Known rows, with every way that one mark hangs from another:
bulok{tudaru}: [-7 -1  0 -2  3  3  2  0  1 -1  3  3 -1 -5 -5  0  6  0  7 -3]
bulok{depe tudaru{kula{nupe} pupen{nakeba}}}: [-39   3  -1  13   9   5   3  -1  -5  -2  -8   1  -7  13   3   1   1  10
   0   3]
bulok{depe tudaru{kula pupen{nakeba}}}: [-24   0   0  11   1   6   3  -1  -2  -1   1   1  -5   9  -1  -1   0   7
   1   5]
pupen{nakeba tudaru{bulok{depe} kula{nupe}}}: [-27  11   0  17   9  -3   9  -1  -2  -1 -14   5  -4  18  15  -5   0   7
 -11   6]
pupen{nakeba}: [-23   5   0   3   0   0   3   0   5   1  -1  -2  -4   7   2  -1  -2   2
   0   1]
nakeba{pupen{tudaru{kula}}}: [ -9  -3   1   2   1   3   5   0  -5  -4   3   3   1   1  -2   2  -4   6
 -10   2]
ladon{nakeba{pupen{tudaru}}}: [-10   0   1   2  12  -3   8  -1  -9  -2   5   4  -3   6  -7   3   3   8
  -8  -4]
kula{nupe tudaru}: [-14   2  -2   3   9  -1   2   1  -3  -2   0   3  -5   1   5   1   5   3
   5  -7]
nakeba{pupen{tudaru{bulok{depe} kula{nupe}}}}: [ -9   4   0  13   9  -1   9  -1 -12  -2 -10   6  -1  12   7   0   0  11
 -12   2]
ladon{nakeba{pupen{tudaru{bulok{depe} kula{nupe}}}}}: [-11   7   1  15  18  -5  12  -1 -16  -3 -12   7  -3  14  10   2   1  12
 -14   4]
vuzuk{nupe}: [-12   2   2   2   7  -1   0   0   7   0   8   2  -1   6   1   2  -3   5
  -2   1]
pupen{nakeba tudaru}: [-24   4   0   3   3   0   6   0   4  -1   2   2  -4   9  -4  -3   1   3
  -4  -1]
nakeba{pupen{tudaru{kula{nupe}}}}: [-24   0   0   5   9   2   5   0  -8  -4  -5   3  -2   5   3   4  -2  10
 -11   0]
kula{nupe tudaru{bulok{depe} pupen}}: [ -6   6  -2  11   9  -5   2   0 -10   0  -2   4  -6  11   4   0   7   8
  -1  -9]
ladon{nakeba}: [-2  3  0  3 10 -4  3  0 -4  0 -2  1 -2  2  2  2  1  1 -2  2]
kula{nupe tudaru{bulok pupen}}: [-19   8  -2   6  10  -8   1   0  -5  -1  -3   3  -8   3   5   3   5   8
  -4 -11]
bulok{depe}: [12 -2  0  5 -1  3  1  0 -4  1  0  1  1  7  0 -2  1  0  3  3]

Rows:
[-23   6   1   8  10  -4   8  -1  -8  -3 -10   4  -2   6   8   2  -1  10
 -15  -1] | nakeba{pupen{tudaru{bulok kula{nupe}}}}
[-14   8  -1  12   2  -4   5  -1  -2   2   5   2  -7  14   0  -2   4   8
   0  -5] | kula{tudaru{bulok{depe} pupen{nakeba}}}
[-52   5   0   9   9   2   3  -1   0  -2  -8   0  -8   6   3   3   0   9
  -3   1] | bulok{tudaru{kula{nupe} pupen{nakeba}}}
[-27  10   1  10   0  -5   2  -1   2   1  -7  -2  -5   8   8   0  -6   7
 -13   4] | tudaru{bulok kula pupen{nakeba}}
[-15   8   1  16   0  -3   3  -1  -2   1  -7  -1  -3  15   8  -2  -5   7
 -11   6] | tudaru{bulok{depe} kula pupen{nakeba}}
[ -1   7   0  14   6  -3   3   0  -7  -1 -16   3   0   9  17  -2  -1   4
  -6   7] | tudaru{bulok{depe} kula{nupe}}
[-26   3   0   6   2   1   5   0   5  -3  -1   2  -3   7   4  -3  -4   2
  -9   6] | pupen{nakeba tudaru{kula}}
[-41   7   0   9   9   0   6   0   2  -3 -10   3  -5  11  10  -1  -2   6
  -9   4] | pupen{nakeba tudaru{kula{nupe}}}
[-14   9  -1   5   9  -7   4   1  -2  -1  -5   5  -5   2  10   0   6   3
   1  -8] | kula{nupe tudaru{bulok}}
[-29  10   0  18   6  -4   3  -1  -5   1 -15  -1  -6  18  13   0  -3  10
 -11   5] | tudaru{bulok{depe} kula{nupe} pupen{nakeba}}
[ -4   6   0  13   8  -3   7   0  -6  -3 -13   7  -1  10  14  -3   2   5
 -11   5] | pupen{tudaru{bulok{depe} kula{nupe}}}
[ -5   4   1   7   0  -5   0  -1  -2  -1  -6   0  -1   0   8   1  -4   5
 -14   3] | tudaru{bulok kula pupen}
[-30  11  -2  14   9  -5   5   0  -5   2  -3   3 -10  18   7  -1   5  11
  -1  -8] | kula{nupe tudaru{bulok{depe} pupen{nakeba}}}
[  7   2   1   6   2  -2   8  -1 -10   0   2   6   1  11  -4  -2   4   8
  -7  -4] | nakeba{pupen{tudaru{bulok{depe}}}}
[-15  -1   0  10   7   5   0   0  -9  -3  -7   3  -4   6   2   2   3   8
   0   2] | bulok{depe tudaru{kula{nupe} pupen}}
[-18   8   0   8   9  -5   6   0  -2  -4 -12   6  -1   4  14  -1   1   4
 -14   2] | pupen{tudaru{bulok kula{nupe}}}
[ -9  -1   2   5  11  -1   7  -1  -8  -4   1   4  -2   3  -1   4  -3   7
 -12   4] | ladon{nakeba{pupen{tudaru{kula}}}}
[-27  10  -1   6   2  -7   4  -1   3   1   4   1  -8   7   1   0   2   7
  -3  -8] | kula{tudaru{bulok pupen{nakeba}}}
[-23   1   0   4   9   3   2   0  -2  -4  -9   4  -3  -4   8   2   2   2
   2   3] | bulok{tudaru{kula{nupe}}}
[-4  4 -1  4  3 -7  1  0 -2  0  6  3 -4  0 -1  1  4  5 -4 -9] | kula{tudaru{bulok pupen}}
[-28   4  -2   5   3  -1   1   0   2   0   9  -1  -8   7  -4   1   1   6
   1  -8] | kula{tudaru{pupen{nakeba}}}
[-20   2   0   6   9   0   3   0  -2  -4  -9   4  -2   3   8   0   0   3
 -10   3] | pupen{tudaru{kula{nupe}}}
[  9   3   1  12  -1  -3   0  -1  -7   0  -6   1   0   7   7  -1  -3   5
 -11   6] | tudaru{bulok{depe} kula pupen}
